Known rows, with every step that occurs
Y/K/X/L/F/A/D/U: [-22 -25 -17  -6 -49  -3  19 -13 -28 -23 -13 -54  34  33 -27  -2 -61  10
  23  70  -2 -49]
W/X/L/F/A/D/U: [  9 -49 -18 -12 -33   7  68 -41 -33  -9   2 -62  54  30 -26 -29 -28 -20
   8  45   0 -34]
Y/K/X: [-47  26  -8   7  -8 -12 -74  47  -1   0 -27  45 -26   4  -5  33 -54  38
  22  21  -8   2]
X/K/Y: [-27  80  23  14   0  42 -18  14 -38 -28  17  61 -17  51  38   8 -23  15
 -20 -18 -24  13]
U/D/A: [ -7  26  88 -13  12  16 -10  20  49  28  30 -24  82  37  -6 -74  13 -17
  26   4   3 -23]
K/X/W/H: [ 20   7 -10 -42  -1 -41 -64  22  22  -6 -29  17 -47 -70 -62 -11  12  30
  41  -8   1  17]
D/A/H/W/X/K/Y: [ 29  39  19  15  18  77   0   0  -1 -31  22  48 -36  34  75  35   1 -31
 -35 -27  25   6]
F/L: [-31 -13  24   4   1 -12 -29  15 -32  47   2 -16  67  10 -12 -10 -16  16
   2  -7 -14  24]
U/D/A/H/W/X: [ 59 -58   7  12  38  40  18 -14  48  24   8  -2   8 -17  27 -16  31 -63
   3 -20  45   3]
U/D/A/H: [ 11 -16  67 -14  18  47  15   9  50  33  22 -40  50 -10  26 -51   7 -18
  33   6  23 -34]
X/W: [-11   9   0 -36   5 -34  -3  16  16   8 -19   0 -19 -32 -59 -29   9  34
  28   5 -17  17]
A/H/W/X/K: [ 42 -22 -25  25  27  38  37  -8 -10 -16   4  45 -37   0  65  28  12 -34
 -14 -35  16  29]
K/X: [-26   5   4  -4   0  -9 -46  23  -7  11 -17  23  -9  -1 -16   3 -40  24
  18   8  -5   5]
W/X/K/Y: [ -6  64   0  16   8  47 -14   6 -39 -34  22  74 -30  51  48  22 -11  -7
 -32 -29 -16  23]
H/W/X/L: [ 24 -15 -21  34   3 -31  41 -26  10  -1   4  28   0  21  21  35  38 -23
 -40 -27  -3  25]
X/L/F/A/D: [-36 -13   3 -42 -36 -12  74 -30 -32  -7  -1 -74  54 -15   0 -15 -24  -4
   5  44  -9 -48]
K/X/L/F/A/D: [-36 -13  -6 -42 -40 -16  47 -24 -31 -19  -6 -71  36 -15  -2   5 -38  -1
   8  51  -1 -53]
L/F/A/H/W/X: [ 36 -62 -45  -8  15  31  38 -42  -1  22 -21 -26 -17 -62  21   5  10 -49
 -14  -7  44  -5]
U/D/A/H/W: [ 38 -44  46  11  29  42  16  -6  61  34   0 -30  25 -23  21 -32  15 -36
  19  -3  44 -19]
A/H/W/X/L/F: [ -1 -14 -32  14 -16  -9  21 -52 -10   3  -5 -23  -3 -18  11  18  27 -21
 -44   0   7 -17]
L/X: [-22 -17   3  16  10 -30  -6  41  11  28 -10   2 -12   6 -46 -10 -19  50
  21  13 -23  12]
U/D: [-19   6  32  11  14  -4 -18   8  16  26  19  -2  61  21 -28 -79   4 -10
  39  -1 -22  -6]

Rows
[ 19 -18 -10 -25   2 -59 -59  37  22  11 -20 -13 -28 -59 -80  -6  22  45
  38  -4  -9  26] -> F/L/X/W/H
[-13   7 -15 -37  -1 -40 -47  26  18 -10 -26   6 -46 -32 -61   2 -14  38
  33  17  -5  10] -> K/X/W
[ 36 -44 -21  17  31   9  17 -14   8  26 -13  36 -12 -14   5  -1  18 -36
 -14 -29  17  36] -> H/W/X
[-50  37   1   3 -35 -34   5 -32 -27   6  -1 -24  31  10 -17 -11   9  19
 -34  13 -29 -22] -> X/L/F
[ 22   8   0 -41   4 -36 -30  15  21   9 -23  13 -25 -70 -59 -35  29  27
  37 -17  -9  24] -> X/W/H
[  8  -4   3  12 -14  -1  10 -48  22  -2  17 -45  31   4  12  -6  41 -42
 -34   6  19 -39] -> U/D/A/H/W/X/L/F
[ -3 -26 -33 -28 -17  18  60 -44 -17  10  -7 -67   9 -57  35   8   0 -18
 -10  13  21 -40] -> W/X/L/F/A/H
[  6  -4  -2   4 -16   1  24 -46   9   3   4 -36  11  -8  20  17  33 -28
 -48   3  20 -28] -> D/A/H/W/X/L/F
[-15 -23 -15 -15   3 -63 -38  44  17  11 -16 -31 -22 -18 -85   7  -1  57
  29  21 -17  21] -> F/L/X/W
[-26  64  10  28   1  25 -27  33 -26 -32  16  52 -41  56  17  24 -28  34
 -14  -5 -26  11] -> L/X/K/Y
[ 51 -13  10  21  30  47  24  -3  22 -21  26  22  -3  23  66   4  26 -55
  -4 -28  27   7] -> U/D/A/H/W/X/K
[-30  55  10  31  -2  20 -47  36 -38 -26  21  35 -20  62  17  37 -31  33
 -18  -5 -24  16] -> F/L/X/K/Y
[ 28 -15 -43   2   7  39  43 -30 -27 -24  -3  -2 -28 -22  60  24   5 -42
 -21 -15  26  -1] -> L/F/A/H/W/X/K
[  2   6 -13  20  -5 -34  38 -16  -4  -1  15  28  13  32  19  25  30  -7
 -34 -23 -21  22] -> W/X/L
[-20   6   0  31   2 -16 -17  44 -29  -9  13  10   0  43   7  30 -19  38
   3  -3 -25  24] -> F/L/X/K
[-25  24  -1  17 -22 -46 -10   3  -3 -13   2  18   1  32   4  38  -8  26
 -14   3 -20   0] -> K/X/L
[ 12  47  -7  28  15  50 -13  -1 -27 -33  14  74 -40  44  50  30  -4 -21
 -37 -32   0  26] -> H/W/X/K/Y
[ 23  -7 -11 -28   6 -54 -39  34  34   5 -25   4 -49 -65 -81 -19  25  46
  43  -4 -11  22] -> L/X/W/H
